Each row was made from one small tree. The marks that hang from a mark follow it in brackets, in the order of their numbers. Every link used is in the known rows. Write each row's tree.
In the rows, 128 means zero.
Known rows
J538{J125{J286 J356 J826}}: [ 94 137 156 141 164  80 115 170 159 125 137 168 150 136 124  31 136 168
 155 141 168 111 152 110 115 103 111  87 111 131 104 162 130 137 136 108
 175 102 209  95 124 156 152 174 123 109  87 160 173 104 116 135 156 129
 129  87 130 123 116 108 119  98  99 146 161 152 157 164 160]
J286{J56{J356} J538 J826}: [127  93  69 124  60 188 168 125  90 162 159  87  68 147  76 137 100  96
  57 119 154 146 117 136 126 137  82 112 132 108 156 102  51 172 101 127
  44 115  93 103 109  87  88 100 133 108 162  10 149 116 130 157  85  67
 127 159 133  78  93 118 185 174 117 176 143  97 147 150 155]
J826{J125{J286{J56}} J538}: [127 106 150 180 180 146 158 165 150 128 151 155 117 126 175 131 158 147
 168 117 130 161 105  95 113 100  85 161 132  80 117  97 136 154 126  85
 155 120  74  78 134 129 139 174 145 138 174 171 119 121 134  88  42 184
 102 141 108  71 129 105 148 112 127 148 122 117 196  98 130]
J356{J538}: [ 98 169  89 100 166 139 127 126 149 141 109 140 117 111 140 150 107 122
 103 115 157  81 152 124 139 129 144 101 153 112 155 157 127  70  89 157
 117 173 107 173 104 102 142 154 162 139 128 146 118 136 159 154 168 146
  98 138 137 135 115 132 154 147 154 111 138 169  91 109 113]
J286{J826}: [ 74 130  73 146 138 146 130 138 102 125 139 132  99 135 101 134 107 139
  89 117 131  83 158 104 117 115  92 136 145 145 127 142  85  95 100 146
 120 121  92 141  80 105 130 140 134 112 133 120 129 150 133 177  81 127
 129 127 147 133 107 118 128 144  81 144 160 136 105 170 148]
J125{J356 J826{J286 J538}}: [ 56 157 167 154 168 127 121 162 130  87 147 163 181 151 155 142 122 130
 180 121 119 125  90  92  87 118  91 108  87 124 101  80 149  81 103 153
 184 125 193  86 147 168 123 171 176 119  73 179 145 124  97  66 147 144
 127  98 123 151 109 128 109  93 130 169 131 141 152 167 181]
J538{J56 J125{J356}}: [172 129 140 162 139  90 123 127 137 135 102 135 143 136 142  98 109 148
 146 130 125 125 179 148 157 139 173  88 107 124 132 193 147 165 167 136
 166 134 148 121  98 134 131 123 142 179 137 127 166 115 108 104 109 103
  78  75 110 180 108  91 126 116 118 100 104 155 125 153 106]
J356{J538{J125{J286 J826}}}: [110 165 111  92 146 123 137 146 171 131 135 133 118 132 167  71 144 156
 156 152 187 110 137 126 145 114 167  94 138 128 130 160 141 127 112 120
 153 138 176 129 126 128 181 160 123 102  89 167 139 129 158 174 211 130
 134 124 128  91 140 158 144 110 134 127 153 145 150 106 127]
J125{J538 J826}: [ 65 215  93 117 126 138  94 129 131 100 118 198 183 160 112 104 125 106
 115 119 166  32 133 116  95 142 148  85 154  99 113 160 132  85 101 107
 149 142 187 127 115 157 160 163 132 104  46 191 122 174 109 127 234  95
  89 103 137 137 133 128 142 103 131 156 175 151 130 147 158]
J826{J286{J125 J538}}: [114  94  61 150 155 169 160 165  91 154 123 102 147 109  92  74 162 133
 125 106 108 147  82  94 107 125 105 132 128 122 145 100 112 141 131 140
 179 128 123 103 112  94 116 124 151  78 161 101 103 118 114 154 149 114
 139 197 142  70 102 133 145 129 136 120  60  92 136  97 125]
J356{J538{J826}}: [104 169 114  96 116 127 122 112 152 131 119 109 127 129 152 165 119 108
 111 125 136  86 150 148 149 140 172 100 130 160 152 150 108  69 110 174
  87 173 135 196 118 114 137 122 137 146 105 155 139 140 160 150 181 138
 114 134 133 147 149 176 127 141 142 114 154 151  92 125 110]
J125{J356 J538{J56}}: [117 163 128 139 131 104  93 105 132 117  97 169 186 143 120 109  93 120
 102 119 137  69 146 142 108 155 176  79 131  89 137 158 173 136 143 112
 143 145 181 124 121 142 138 157 149 163 121 161 146 154  90  76 184 109
  63  92 127 169 117  98 112 108 160 135 133 168  97 155 108]
J538{J56 J286{J125} J826}: [191 103 130 107  69  86 114 107 131 135 110  64 130 131 132  81 115 128
 115 125  97 149 161 175 139 148 184 147 138 172 126 162 113 199 179 139
 141 124  93 159 124 148 150  68  78 111 150 127 126 164 127 151 125 106
 163 157 130 170 172 175  56 148 103 100 103 107 101 135  69]
J125{J356{J538{J826}}}: [114 146 146 106 129  94 109 121 146 131 116 118 147 123 146 149  92 120
  99 128 139  86 142 150 134 135 134  78 111 162 150 124 119  71 110 178
  92 170 187 187 129 124 120 154 154 163 102 137 158 124 127 112 170 151
 109 119 131 168 127 155 101 135 155 137 157 158  98 148 125]
J356{J538{J56 J286{J125 J826}}}: [197  97  79  73  93 129 139 109 123 150 129  41  79 121 155  94  94 137
 111 157 150 154 134 157 134 145 178 143 155 132 134 117 143 198 117 119
 135 136  81 156 110 118 171 121 111  79 156 103  95 178 131 175 147 114
 183 175 138 123 135 173  62 162 134 112 106 107 102 105  67]
J826{J125{J356} J286}: [114 103 161 187 216 132 120 183 136 115 137 189 175 125 149 111 153 147
 182 116  95 166 105  76  89  90  79 166 114 126 112  83 183  72 115 151
 175 112 139 123 124 137  91 161 158 132 158 153 117  88  86 122  43 187
 125 119 134 131 102  91 143 104 123 134 108 128 145 149 163]
J56{J538 J826}: [ 88 156 108 101 106 109 101  87  70 117  88 142 105 100  41 199 143 116
  79 137 117  60 140 112 139 134 102 144 145 143 107 156  98  50 129  98
 102 104 123 151 144 118 126 110 111 133  85 129  84 137 156 123 181 126
 148 125 145 155 149 124 137 127 115 116 155 130  64 130 158]
J125{J356 J538 J826{J286}}: [ 42 181 142 124 149 126  93 142 137  83 137 197 209 167 123  81 135 120
 155 120 139  83  92  96  70 118 130  91 118 118 108  96 175  89 103 131
 169 128 246 102 143 161 133 169 139 106  59 176 134 141  79  94 227 105
 118  97 146 141 122 120 119  86 149 181 158 145 133 166 179]
J826{J125 J286}: [109 121 124 182 205 161 129 182 138 116 135 186 158 127 151 128 172 144
 185 105  81 161 115  71 104  93  97 188 133 124 111  99 169  81 118 156
 177 119 100 129 109 127 106 140 133 124 164 165  97 109 109 165  44 169
 125 131 139 117 120 105 163 112 113 115 109 120 144 127 155]
J286{J125 J538{J56{J356 J826}}}: [178 114  91 120  72 146 135 122  49 155 113  87 123  78  54 120 119 111
  61 154 142 153  91 161 146 191 108 105 130  84 145 117  85 170 164  71
  99 102 145  90 135 130 106  97 117 100 118  19 112 139 123 126 165  75
 146 157 122  95 119 131 110 153 157 108  91  85 116 101 121]
J826{J286 J538{J56 J125{J356}}}: [141 128 183 175 151 129 147 126 143  99 135 107 157 145 183 141 140 141
 211 127  82 162 116 132 147 126 164 135  64 132 126 110 173 167 166 160
 205 135 141  68 143 144 134 116 173 164 125 175 153 110 110  61 105 122
 115  85  98 148 120 112 117  87 134 107  53 122 168 119 110]
J826{J125}: [137 134 108 182 193 134 119 170 132 132 112 194 141 113 131 138 142 133
 136 121 127 112 147 100 112 117  93 158 149 107 121 144 131  69 112 132
 148 133  91 143  86 137 114 160 148 145 151 160 104 126 113 162  53 172
  87 115 125 132 112 100 157 130 119 103 130 136 141 132 133]
J538{J125 J286}: [150 136 106 117 151 104 139 145 171 147 105 116  99 129 100  63 145 147
 166 122 127  96 183 170 139 105 132 153 123 163 132 193 119 135 157 170
 157 124  56 135 118 126 165 103 107 138 130 144 132 101 153 191 131 122
 124 105 140 163 119 104 141 138 103  65 110 142 149 125  80]
J356{J538{J56 J826{J286}}}: [119 144 149 101  86 147 121  89 152 109 129  83 146 151 204 168 131 119
 152 128  93 158 137 138 159 133 234 119 120 161 152 125 166 142 132 183
 119 158 143 179 135 117 135  81 128 139 142 147 131 155 157 120 158 107
 142 146 123 168 171 195 126 122 146 117 116 143  71 121 108]
J125{J286{J56{J826} J538} J356}: [ 82  71 128 114 117 140 134 144  97 152 132 115 116 112  75  60 135 158
  86 130 166 157 102 125 116  94 103  67 134 108 143  92 107 165 140  84
  94  81 140  92 162  94 127 145 120 121 166  47 161 109 133  75 117 102
 130 158 145 117 118 100 137 128 144 182 147 141 121 136 138]
J826{J286{J56{J356}} J538}: [ 77 122 162 141 142 181 167 118 146 119 164 137 124 143 140 190 139 107
 160  83  97 163  87 104 118 119  62 144 107  93 136 104 115 152 111 158
 119 134  92  69 142 112  86  73 142 132 157 104 141  82 162  87  73 120
 121 139 116  96 110  91 186 134 117 150 110 126 160 111 148]
J356{J538{J56 J286{J125}}}: [198 108  95  77 118 111 130 113 148 154 105  76 101 111 151  96 102 139
 121 137 146 146 144 160 137 146 184 130 161 116 147 146 156 182 133 122
 143 157  85 159 119 120 166 113 121 109 155 123  95 162 138 160 176 124
 142 166 138 146 137 157  86 156 158  89  94 136  95  84  56]
J356{J538{J125}}: [136 167  93 110 158 130 147 128 160 145 109 122 111 112 147 126 131 134
 145 131 158  91 157 147 165 134 154 104 132 133 156 173 131  92 111 155
 132 170 118 150 103 104 158 139 145 145 106 157 132 109 158 171 177 135
  97 118 123 123 117 124 157 132 148  82 120 150 137  86  92]

Which tree is each row?
[148 101 122 158 110 155 171 121 119 128 159  81  87 144 155 125 112 123
 151 129 137 143 119 137 145 123  83 110  97 133 127 107  75 171 112 132
 128 137  98  85 113 110 142 138 145 141 117 116 172 115 120  95  52 111
 108 112 101 103  98 105 118 130  93 162 118 104 205 144 134]
J286{J56 J826{J538{J125{J356}}}}
[164 110  95  98 118 143 133 134 111 152 132 124 137 114 151  64  92 130
 106 120 187 178  99  97 122 147  96  44 164  97 131 111 106 162  63 105
 129 157 188 134 109 118 125 160 135  78 107  97 130 129 100 115 151 111
 113 158 122  97 102 115 106 146 138 188 142 130 150 127 142]
J286{J56 J125{J356{J538} J826}}
[118 132 146 156 181 124  96 158  86 105 118 182 143  87  96 149 143 141
 122 151 134 134 121 118 119 125  63 126 129 122 117  87 135  38 123 113
 115  95 141 134 138 151 115 168 123 148  99 120 106 111 111 109  59 170
 126  88 137 167 117  90 102 126 125 121 158 129 133 144 154]
J56{J826{J125{J356}}}
[198 121 139  79 115 129 117 122 132 122 118 104 101 113 160 150 133 139
 149 174 134 167 138 172 156 136 185 150 158 123 143  98 189 126 139 126
 113 116  73 156 157 142 166 122 105 137 131 123  81 155 149 142 130 135
 162 124 137 181 163 149  96 141 162  82 130 130 104  97  72]
J356{J538{J56{J826{J125}} J286}}
[132 163 182 149 155 145 124 140  96  96 143 168 118  81  90 237 144 102
 130 156 126 126  89 150 126 163  26 167 107  91 111  78 113  45 135 103
  83  98 121  79 163 173  94 148 131 151  69 112 104 109 144 103  78 162
 136  82 117 111 123 103 118 128 141 104 146 102 180 105 162]
J56{J356 J826{J125 J538}}
[108  66 133 143 137 123 156 138 145 149 168 111  92 143 133  30 130 177
 135 127 157 150 142 115 126  85 100 108 119 143 117 136 103 198 126 111
 132  97 128  93 113 100 136 142 103 107 159  99 180  95 120 133  60 113
 136 122 129  87 104  96 122 123  74 169 142 132 173 151 141]
J538{J125{J286{J56 J826} J356}}
[107  92 160 182 220  91 110 189 145 132 130 201 147 109 129  81 140 173
 134 130 143 129 134  92  80  87  76 148 136 110 103 112 161  97 128  96
 157 100 147 116 123 144 115 209 146 135 163 155 123 108  93 127  58 206
 115 125 134 109 103  91 110 115 124 144 148 142 139 142 144]
J826{J125{J286 J356}}
[153 111  73 152 144 118 132 164  80 177  92 100 142  86  60  61 104 129
  75 121 154 118  96 127 108 153  78  87 123 111 145 115  82 133 132 108
 149 140 165 123 112 110 121 177 177 110 134  79 131 119  76 123 168 133
 102 163 131  91  77 118 113 142 161 125  78 104 140 125 113]
J286{J125{J356} J538}
[105 111 161 103 121 141 130 109 156 133 146 107 146 143 170 133 119 121
 139 107 117 169 114 122 136 114 146  86 112 165 152  97 137 115  95 187
  99 158 159 172 141 102 106 106 133 143 141 111 162 102 136  86 125 126
 128 139 126 151 126 145 129 137 143 167 136 150 106 140 129]
J125{J356{J538{J826{J286{J56}}}}}
[176 149 136 149  71 108 121  94 143 126 114  96 135 147 167 130 132 122
 150 130  92 128 183 171 181 151 223 112 107 175 134 204 104 165 191 156
 136 141 137 152 107 137 143  73 107 170 115 151 170 143 141 134 118  86
 101  89 104 176 168 158 124 119  94  87 114 124 120 149 101]
J538{J56 J125 J826}
[137 116 126 149 136 104 136 128 154 142 121 130 123 134 151  68 145 173
 149 128 132 129 177 125 152 110 191 121 124 116 124 206 148 208 177 105
 182 110 113 101 110 120 161 118 111 138 167 151 147 135 144 145 115 106
 115 110 119 131 142 115 144 105  99 100 110 152 121 118 100]
J538{J56 J125{J286}}
[148 145 162 109 103  90  98 100 142 126 113 105 153 135 165 158  78 117
 110 139 126 122 158 158 141 150 200  73 113 154 150 137 149 116 131 165
 105 164 182 184 122 131 125 135 148 172 119 135 154 146 121  90 153 124
 103 115 122 192 139 164  91 134 157 131 141 163  74 152 111]
J125{J356{J538{J56 J826}}}
[ 59  93 173 125 148 127 134 131 119 124 150 130 125 113 114 110 137 158
 117 122 148 148 105 115 116 103  70  82 123 102 124  91 119 145 126  88
 109  87 135  78 164 117 139 152 113 134 141 105 160 107 144  45  86 137
 135 130 127 124 117  86 104 118 123 179 160 159 137 134 138]
J125{J286{J56{J826{J538}}} J356}
[143  80 165 142 140 115 131 135 141 147 142 182 105 126 107 143 147 136
 116 123 137 156 114  83 105 103  69 189 153  93  98 142 128 158 122  61
  99  98 105 110 137 125  81 124 107 126 176 123 106  95 134 136  78 169
 137 153 121  56 133 100 179 133 118 154 146 121 145 111 175]
J826{J125{J286{J56{J356 J538}}}}
[ 96 136 149 168 144 155 145 123 132  96 131 119 155 150 181 179 137 126
 183 111  72 140 116 106 127 127 165 147 102 110 130 116 167 147 144 153
 188 135 101  87 132 131 132 111 164 144 156 176 122 144 134  75 110 125
 112 127 113 147 139 129 136  96 136 113  71 131 120 117 115]
J826{J286 J538{J56}}
[176  87  63 124  90 168 168 132  89 189 128  96 103  98  65  87 113 100
  63 106 164 163  92 130 127 163  64  95 147  80 159 130  49 194 121  98
  82 138 109  90 110  90  85  95 129  97 165   8 137  96 126 142 130  80
 107 183 123  42  84  98 176 175 138 142  94  91 163  98 131]
J286{J56{J356} J125 J538}
[126 157 106  89 107 144 113  96 111 113 108 111 117 107 146 176 110 130
 104 152 139 126 144 147 165 154 188  91 156 108 156 139 150 111 123 131
  98 139 121 160 131 116 154 121 125 146 120 113 106 164 163 118 164 103
 122 124 133 179 148 138 120 138 157 104 141 160  63 108 101]
J356{J538{J56{J826}}}
[146 123 128 103  89 138 131  98 133 119 133  64 150 126 192 130 132 123
 137 130 102 179 114 127 153 146 212 125 127 156 146 115 153 160 139 160
 147 160 152 166 129 113 135  90 117 101 139 140 119 158 138 127 169 107
 160 168 122 125 166 202  95 125 145 118  91 117  92  98  98]
J356{J538{J56 J826{J286{J125}}}}
[143  87 158 149 131 157 142 120 129 131 147 170 118 141 118 185 166 104
 156 104  88 194  89  71 110 105  74 204 134 115 102 103 145 139 108 110
 114 116  99 112 141 115  52  80 115 128 170 102  96  81 130 135  57 148
 151 140 121  77 127  96 204 130 117 143 114  92 147 113 190]
J826{J125 J286{J56{J356 J538}}}
[ 78  96 137 107  84 104 133  90 140 141 128 113 106 154 109 120 142 134
  92 100 124 113 144  96 125  96 147 141 150 153 109 173  88 175 140  95
 106 112 113 144 143  96 122  91  88 124 169 138 141 126 162 114 130 128
 145 175 135 106 168 147 154 126  98 169 159 137  86 135 153]
J125{J286{J56{J538{J826}}}}
[141 130 193 137  90 101 111 102 126 110 142 150 134 141  94 230 152  85
 130 128  70 131 101 113 115 133  94 221  96 172  87 113 123  89 145 130
  96 115 156 146 161 146  52  85 110 134  98 135 109  97 125 141 130 163
 178 129 122  99 161 162 153 122 121 118 132  82 121 131 191]
J56{J356 J538{J826{J125 J286}}}
[ 94 181 142  93 130  91  83 142 154 110 116 170 178 167  95  59 107 121
 129 132 166  60 131 153  72 126 136  94 138 120 107 128 163 102 114 114
 146 124 192 126 154 182 163 173 122 115  53 167 135 152  88 123 238 109
 117  86 150 169 126 124  86 109 145 159 176 152 139 173 132]
J125{J356 J538{J286} J826}
[148 152 118 142 167 119 113 157 156 124 109 178 145 133 126  93 153 122
 152 129 129  86 128 144  95 113 125 177 153 112 118 122 174  99 134 114
 148 132  83 129 132 153 156 160 123 128 123 188  96 141 108 159 142 155
 106 114 141 130 135 113 129 118 148  94 125 127 162 111 103]
J826{J125{J538{J286}}}
[216 145 145  71  69 102 132  89 184 133 114  43 103 151 186 123 125 127
 166 155 118 147 171 211 187 142 246 127 112 189 154 168 147 182 173 175
 116 156 105 176 146 134 180  77  98 152 116 150 145 139 164 154 179 100
 144 114 117 185 179 192  99 137 143  72 105 131 121 106  51]
J356{J538{J56 J125 J286 J826}}
[148 142 178 160 127 147 157 110 147 105 150 118 135 143 169 186 148 120
 200 125  78 162 110 147 150 144 138 152  69 112 125 133 150 173 172 154
 166 127 125  56 147 147 117  82 142 155 123 138 146 101 147  99 114 106
 125  91  99 111 125 118 153  98 127  87  66 105 174 100 122]
J826{J286 J538{J56{J356} J125}}
[118 111  92  96  93  88 124 103 113 138 110  97  71 151  63 158 113 123
  95 130 117  61 157 125 110 111 115 206 135 178  97 147 104 118 116 123
 117 112  65 153 132 120 142 112 119 109 123 134  96 147 136 180 157 132
 177 153 158 148 136 148 124 146  98 122 141 115  81 152 126]
J56{J538{J286{J826}}}
[137 157 158 102 133 133  98 136 119 108 136 178 125 102  62 150 155 102
 122 157 138 105  95 178 112 147  53 176 140 105 115  88 152  72 147  92
  66  80 122 102 177 176 115 126  76 125  78 104  97 119 139 147 145 136
 158  95 143 124 137 101 124 129 152  98 171 108 158 104 137]
J56{J356 J826{J125{J538{J286}}}}
[195 123 155 157 172 111 107 157 140 135 111 166 148 119 176 152 107 133
 142 149 140 157 133 120 124 140 152 126 134 102 132 107 189 105 113 119
 139 151 142 153 111 144 119 190 172 169 147 155 109 134  91 103  89 180
  95 102 114 152 115 112 119 127 166 112 121 145 118 128 125]
J826{J125{J356{J538{J56}}}}
[ 89 155 131  96 122 153 133 113 157 121 138 101 141 137 167 160 144 116
 145 114 105 127 123 123 140 116 172 124 122 170 150 116 138  81 112 201
 111 160 137 181 134 107 132 103 131 124 119 154 132 126 166 138 159 136
 145 154 139 142 157 187 140 133 140 125 133 140  95 115 122]
J356{J538{J826{J286}}}
[100  84  90 140  96 142 144 142 102 149 143  86  95 149 117  73 115 155
  81 143 142 133 137 124 113 108 175 132 133 114 133 114 120 205 147  88
 129  93 114  99 118 102 158 149 136  94 190  78 138 171 120 147 129  98
 150 168 142  93 134 162 125 126 127 152 123 121 100 146 124]
J125{J286{J538{J56} J826}}
[154 112 149 114  85 137 121  92  87 129 128 166  89 108  58 215 143  98
  94 136 127 154 104 115 142 141  54 166 148 111 107 124 100 114 119  74
  51  96 106 114 156 124  70  82  83 141 121  72  91  93 154 115  85 125
 145 122 122 100 135  91 179 148 121 144 161  99 133 118 185]
J286{J56{J356 J538 J826{J125}}}
[137  70  41 138 103 176 166 127  79 153 150  93  83 114 112  78 110 133
  76 104 146 164 119  88 126 131  74 118 171 120 123 122  43 187  78 101
 131 131  81 125  74  83 119 114 103  58 162  73 119 141 123 164  43  98
 137 179 132  63  98 106 118 166  71 177 128  90 149 138 135]
J286{J56 J125 J826}
[156 132  91 169 119 151 123 129  99 115 140 148 127 148 151 132 123 119
 120 151 125 113 122 120 113 142 163 164 148 107 107 101 152 129 122 100
 146 128 116 129 104 144 145 169 124 118 122 161 100 185  84 143 101 124
 117 108 123 112 135 137 108 115 118 137 135 100 142 145 132]
J286{J826{J125{J538{J56}}}}
[127  87  76 148 146 124 135 152  74 148 136 111 115 100  88  74  93 141
  81 130 146 112 112  99  97 135  48 118 131 136 108 104  76 117  90 109
 145 121 151 131  84 117 120 170 136  74 125  89 124 142  84 153  86 146
 150 147 140  92  79 113  63 147  95 163 131 101 138 161 146]
J286{J125{J356} J826}
[130 139 149 125 145 149 125 136 154 114 148 123 146 128 196 163 161 118
 167 132  95 159  98 116 135 116 160 155 116 167 133  82 165  67 109 181
 121 157 142 177 139 126 123 128 133 132 118 169 114 124 141 145 122 176
 147 142 126 124 158 185 132 119 149 113 123 113 127 102 132]
J356{J538{J826{J125 J286}}}
[ 71 178 156 122 132 147 127 111  98  98 135 147 121  87  61 232 120 105
 101 137 135  84 110 157 132 161  38 132 103  96 129 113  88  58 132 121
  69 102 131  90 161 149 101 122 122 149  66  89 125 109 174  97 134 133
 135  89 123 134 121  99 125 132 135 112 156 130 136 113 151]
J56{J356 J826{J538}}
[116 162 164 110  61  77 102  70 124 125 110 134 117 139  44 233 108  78
  65 117 109  58 150 140 132 155 100 166 105 165 105 179  71  87 142 127
  58 131 165 161 146 140  73  77 116 152  85 120 134 112 153 138 188 133
 145 121 129 127 152 157 152 142 114 123 162 116  81 142 172]
J56{J356 J538{J826}}
[203 130 149 114  67  83 117  96 170 122 114  66 111 155 156  97 135 133
 170 132  85 134 189 212 173 134 232 145 107 200 133 196 129 201 208 170
 138 123  89 149 133 152 165  53  76 154 132 152 160 135 147 155 124  90
 136 105 117 202 175 164 102 132  92  72 107 123 127 139  60]
J538{J56 J125 J286 J826}
